What can hang from each mark
J_3: J_88
J_384: J_3
J_88: J_3 J_274 J_686
J_274: J_88 J_706 J_923
J_923: J_35 J_274
J_35: J_384 J_923
J_706: J_35 J_274 J_384

Known rows, with every way that one mark hangs from another
[J_706 [J_274 J_923] [J_384 [J_3 [J_88 J_686]]]]: [-11.9   4.9  -0.1  -3.2   2.3  -9.9  -5.8  24.1   1.4   2.0  -8.0   2.6
  -7.1 -10.8  10.1 -43.8  -0.2   8.1  10.4   2.3]
[J_706 [J_274 J_88]]: [ -1.7  -2.1 -18.5  -5.7   7.6 -12.6  -0.8   4.4  14.7 -10.0  20.1  29.5
  -2.3 -11.6  22.1  11.4   1.1 -18.2   7.6   1.0]
[J_3 [J_88 [J_274 [J_706 [J_35 J_923] J_384]] J_686]]: [-15.4  -4.9  -3.7   3.4  -3.4   4.0   0.5 -15.2  -0.5   8.9 -11.7 -17.3
  -9.0  -2.2 -16.9  -6.7  -3.6   6.3 -20.5  -5.9]
[J_384 [J_3 [J_88 J_274]]]: [-46.0  -6.6   4.5  -1.9   2.8  -3.2   1.8  42.3  -2.6 -12.6  -1.3   5.3
   1.1  -8.6  19.6  12.7   4.9   7.6   6.6  -7.1]
[J_35 J_384]: [  3.9   6.2 -13.4  17.9  -1.2  -5.2   4.1   7.3   4.5  -1.7   2.2  27.0
  -5.0  -8.3  10.5  64.0  -5.7  -2.1  -2.5  -7.2]
[J_35 J_923]: [ -0.7   7.1 -19.2  22.1  -2.3  -4.2   6.2  11.8   0.4  -6.9 -20.8  22.9
  -9.8 -14.4   9.6  22.6  -1.6  -5.8   1.4   1.4]
[J_384 [J_3 [J_88 [J_274 [J_706 J_35]]]]]: [-36.9 -11.6  -1.3 -21.9   7.3  -8.9  -2.5  12.3  -1.8 -13.4  15.8 -17.4
   5.1   4.7  -4.5  -1.3   5.0  10.8   2.4 -12.0]
[J_88 J_3 [J_274 J_706] J_686]: [-15.9  -9.0  -1.1   3.4   2.2  16.0   2.6   1.1  -3.4  -8.6  -3.6  13.3
  -3.3  10.8  12.0  29.7   2.2  -0.9 -10.3  -4.8]
[J_384 [J_3 [J_88 J_686]]]: [-13.2  -1.7   7.7   9.2   4.3   3.1   0.2  50.7  -3.7  -8.6 -14.5  14.9
  -4.4  -9.9  11.7  -4.9   3.0  20.3  11.7  11.4]
[J_35 J_384 [J_923 [J_274 J_706]]]: [ 10.5   9.4 -11.5  24.1  -1.4  -6.4   1.8 -23.9   3.9  -2.0  -7.4  10.5
  -1.8  24.3 -28.1  23.6  -4.5  -8.9 -10.7 -12.0]
[J_384 [J_3 J_88]]: [-22.8   0.5  -4.8   3.9   7.7  -8.0   0.2  48.7   1.0 -15.7  -4.7  14.2
  -1.5 -16.9  18.6   6.4   2.0  15.9   9.2   5.4]
[J_384 [J_3 [J_88 [J_274 J_706 [J_923 J_35]] J_686]]]: [-10.9  -4.2  26.5 -11.6  -6.9   5.5  -2.7   0.1  -9.2  -1.9   6.3 -30.2
   6.9   6.9  -6.4 -45.3   4.9  20.0   7.7   7.6]
[J_923 J_35]: [ -1.9   1.8  -9.9   1.3   1.6   2.4   3.7  14.3   3.1  -9.9   7.2  13.3
  -8.9 -14.5   7.7  29.8   3.0  -2.9   4.0   1.1]
[J_274 [J_88 J_686] [J_706 J_35 J_384]]: [ 25.6   0.9 -21.8  -1.6  13.7  -0.6  -3.3 -24.1  10.8  19.2  22.8   8.0
  -9.6  -6.1 -14.1  33.0  -5.7   1.9  -6.2  10.7]
[J_274 [J_88 J_686] [J_706 J_384] J_923]: [ 35.3  12.5 -18.5  13.5   6.3  -4.2  -3.8 -33.2   8.8  24.9  19.9  14.8
  -8.5 -11.9   0.0  24.5 -10.9   6.8  -4.6  20.9]
[J_274 [J_706 J_35] J_923]: [ 15.2   3.1 -24.4 -11.9   2.2 -16.0  -3.1 -27.1  -0.5  -3.6  23.3  -2.7
  -3.3  -3.0   0.5  16.0  -3.0  -1.0   1.8  -3.5]
[J_274 [J_88 J_3] [J_706 J_35 J_384] J_923]: [ 25.2   6.0 -19.6 -20.8   9.7  -9.7  -5.9 -33.9   7.7  12.4  21.5  -9.2
   3.9 -13.9  12.8 -11.4  -5.9  -7.4  -7.6   9.5]
[J_923 J_35 J_274]: [ -7.1   0.4  -6.8  -1.8   3.8   4.8   1.1  12.6   2.9 -10.9  10.2   9.6
  -9.4   5.0  -7.1  15.1   7.4 -16.5   3.8  -8.1]
[J_88 J_3 J_686]: [  0.7  -2.8  -1.9   9.9   2.5  14.5   3.4  29.8  -2.8  -9.0 -18.9  27.1
  -7.6  -6.5  26.0  20.0   2.5  -2.0  -0.3   5.4]
[J_384 [J_3 [J_88 J_274 J_686]]]: [-34.6  -9.2  15.4   4.2  -0.5   8.3   2.0  44.0  -6.8  -6.9 -10.8   5.3
  -1.6  -3.0  10.8  -0.7   6.1  12.4   9.0  -0.7]
[J_35 [J_384 [J_3 J_88]] [J_923 [J_274 J_706]]]: [ -6.7   7.2   8.0  14.3   1.2  -9.9  -1.8   5.5   0.5  -8.2 -15.3  -7.1
   8.4  22.5 -25.9 -26.8  -1.2   9.5  -3.3  -4.6]
[J_274 [J_88 J_3 J_686] J_706]: [19.9 -2.1 -2.3  4.1  9.9  9.5 -0.4 -3.6  5.9 -2.1  4.0 21.1  2.6 -1.6
 17.0  8.0 -2.0  4.1 -4.0 21.4]

Rows
[  3.6  11.3  -2.2  21.0  -4.9  -6.7   5.8  18.0  -4.0   0.6 -28.1   9.1
   3.2   0.2  -6.3  10.7  -1.5   1.8  12.5  -2.9]
[J_35 [J_384 J_3] J_923]
[-14.3  -6.7  32.9  -2.4  -5.8  10.6   0.2   5.9  -4.3  -0.4   1.9 -23.6
   9.7  16.3 -20.4  -9.5   2.3  21.6  -0.9  -1.7]
[J_923 [J_35 [J_384 [J_3 [J_88 [J_274 J_706] J_686]]]]]
[ 24.2   5.7 -11.3   0.9  10.7  -2.4  -1.9 -14.4   2.4  21.7  -7.9  -9.0
  -1.4   2.3 -29.4 -22.4  -1.9   4.7   8.8  16.0]
[J_274 [J_88 J_686] [J_706 [J_35 J_923] [J_384 J_3]]]
[-26.2  -1.9   1.8   0.5  -9.1  -6.4   0.5   6.9  -2.1  -7.4   7.6   1.0
  -0.5 -19.1  31.1   7.1  -1.0   0.7  -4.9  -5.3]
[J_3 [J_88 [J_274 J_923]]]
[  2.6  -0.4  -7.8  -5.6  -9.2 -13.0   2.4 -11.6   2.6  -8.3 -12.1  -1.3
   1.4   4.1  -7.7 -15.4   0.3 -23.8   2.2 -21.4]
[J_706 [J_35 J_384 J_923] J_274]
[ 15.5  -6.0  21.1  -9.8   3.3  22.8  -0.1  11.0   1.2  -1.3  -0.7   2.7
   3.5   8.8   3.5 -37.9  10.0 -19.5   4.4  13.9]
[J_923 J_35 [J_274 [J_88 J_3 J_686]]]
[  4.5   8.6  -4.6  24.6  -6.6  -2.7   4.5  -2.1   0.0  -1.0 -18.7  14.7
  -3.2  13.1 -13.8  17.2  -1.2 -18.6  -3.2 -13.7]
[J_35 J_384 [J_923 J_274]]
[-21.6 -10.1   6.6   4.5  -2.8  19.6   5.2  22.9  -6.5  -7.4 -15.0  17.3
  -4.7   0.1  24.4  26.1   5.5 -10.3  -2.5  -6.4]
[J_88 J_3 J_274 J_686]
[ 49.3   4.9  25.4  -5.2  -8.3  10.2  -2.0 -36.0   0.2  12.0   8.2 -16.0
  16.8   4.5   2.2 -33.3  -4.6   2.8  -2.5  22.6]
[J_274 [J_88 J_3 J_686] J_706 [J_923 [J_35 J_384]]]
[-16.8   3.9  -2.9  -6.9  -2.8  -3.8  -2.8 -23.7   5.1   5.5  21.8 -21.8
  -4.8 -15.1   2.5   3.3  -5.2  10.5 -18.0  -1.6]
[J_3 [J_88 [J_274 [J_706 J_384] [J_923 J_35]]]]
[ 22.1  10.3   5.3   2.6 -12.6  -3.6   2.0 -13.6  -1.5   4.1   7.6  -5.7
   2.0 -10.8   5.3  12.6  -3.2  -3.2   3.4  -0.4]
[J_274 [J_923 [J_35 J_384]]]
[ -6.0   0.2  23.6   4.6  -9.5  -1.9  -2.2  -6.3  -8.7   5.3   1.0 -16.7
  11.0  12.1  -5.6 -10.2  -3.3  21.2   1.3  -2.1]
[J_35 [J_384 [J_3 [J_88 [J_274 J_706 J_923] J_686]]]]
[ 2.5  5.6  8.1  0.5 -0.7 -0.1  3.2 20.5 -1.4 -1.6 -1.2 -0.9  3.6 -0.5
 -6.8 17.1  2.5  3.7 14.5 -2.3]
[J_923 [J_35 [J_384 J_3]]]
[-13.4 -15.3   0.3 -16.3   1.4  13.8   0.9  -7.0  -5.9  -7.3   1.9  -5.4
  -0.2  14.4   1.9   9.9   5.5  -8.2  -7.1 -12.1]
[J_88 J_3 [J_274 [J_706 J_35]] J_686]
[-21.6  -3.8  19.4   0.5  -8.4   2.3  -0.1  26.4 -11.8  -1.0  -8.6  -6.9
   2.6  -5.6  15.4 -26.6   4.2  10.4  13.2   2.5]
[J_384 [J_3 [J_88 [J_274 J_923] J_686]]]
[ 39.7  -1.1  13.5  -1.3  -5.0   7.6   1.3 -29.6  -1.1   9.3 -15.2 -11.9
  14.9   9.7 -10.0 -32.8  -3.3  -5.8  -6.4  12.9]
[J_274 [J_88 J_3 J_686] [J_706 [J_35 J_384 J_923]]]
[  9.6  -6.7  14.7 -15.6 -12.3   7.6  -0.7 -34.3 -10.7   5.8   2.4 -22.6
  10.6  18.7  -2.0  -5.5  -0.8  -8.4  -7.7 -14.0]
[J_88 J_3 [J_274 [J_706 [J_35 J_384]] J_923] J_686]
[ -8.0 -11.2   5.5  -7.1  -6.6  14.0   3.9 -14.7 -10.1  -5.5 -22.1 -13.9
   2.1  15.9  -5.8 -22.6   5.0 -11.0  -7.5  -8.4]
[J_88 J_3 [J_274 [J_706 [J_35 J_923]]] J_686]
[ 14.1  -1.5  -2.2  10.7   6.8   8.0  -0.6   8.7   5.0   4.4   9.1  27.4
  -6.6   7.1  -1.8  12.2   3.6 -14.9   6.7   8.8]
[J_923 [J_274 [J_88 J_686]]]
[ 34.2   3.3  -8.7 -14.7   6.6   1.5  -5.8 -32.3   2.8  19.2  12.3  -9.2
   1.6  -7.1   5.4 -20.7  -5.3  -3.6  -5.9  16.2]
[J_274 [J_88 J_3 J_686] [J_706 J_35 J_384] J_923]
[-11.4  -3.0  -5.7  -9.7  16.9  -1.2  -7.6  14.5   1.2   2.1   5.5  -9.9
  -8.7  17.4 -31.6 -17.0   3.4   9.8  -2.0  -4.9]
[J_923 [J_274 [J_706 J_35 [J_384 [J_3 [J_88 J_686]]]]]]
[  9.6   1.8 -30.4 -10.7  19.3  -9.4  -6.0 -28.3  15.4  11.4  35.7   5.9
  -7.7   8.0 -21.0  27.5  -1.9 -16.1  -8.6  -4.5]
[J_923 [J_274 J_88 [J_706 J_35 J_384]]]
[  2.2   2.5  -5.9 -16.0  -5.9  -9.4  -1.3  -7.6   3.5 -11.7  13.9  -0.7
  -4.0  -9.9  12.6 -26.4   4.2 -16.5  10.9  -6.3]
[J_706 [J_274 [J_923 J_35]]]
[ -5.7  -4.0   6.1 -15.4 -11.3 -13.1  -2.7 -33.5  -1.5  -0.5  22.4 -27.2
  10.6   2.3   0.2   3.6  -5.3   4.7 -13.2 -16.0]
[J_3 [J_88 [J_274 [J_706 [J_35 J_384]] J_923]]]
[-18.4  -1.8  30.1  18.6 -15.0   8.0   5.3  25.2 -11.0   2.6 -37.4  -9.1
   7.9   4.5  -5.7 -20.6   1.1  10.2   3.9  -2.9]
[J_35 [J_384 [J_3 [J_88 J_274 J_686]]] J_923]
[ 21.2   7.9 -29.3   1.3   9.5 -11.3  -0.7 -32.9  11.6  15.4   8.3  -0.7
  -4.7 -12.2 -14.2  10.0  -7.0  -6.0  -8.0   8.1]
[J_274 J_88 [J_706 [J_35 J_923] J_384]]
[ -3.5   2.3  11.7  -1.3  -6.9 -10.4   1.9  22.8  -5.9  -4.9 -25.1 -18.4
  10.8  -5.6  -7.1 -36.4   0.6   7.0   7.5  -2.9]
[J_706 [J_35 [J_384 [J_3 J_88]] J_923]]
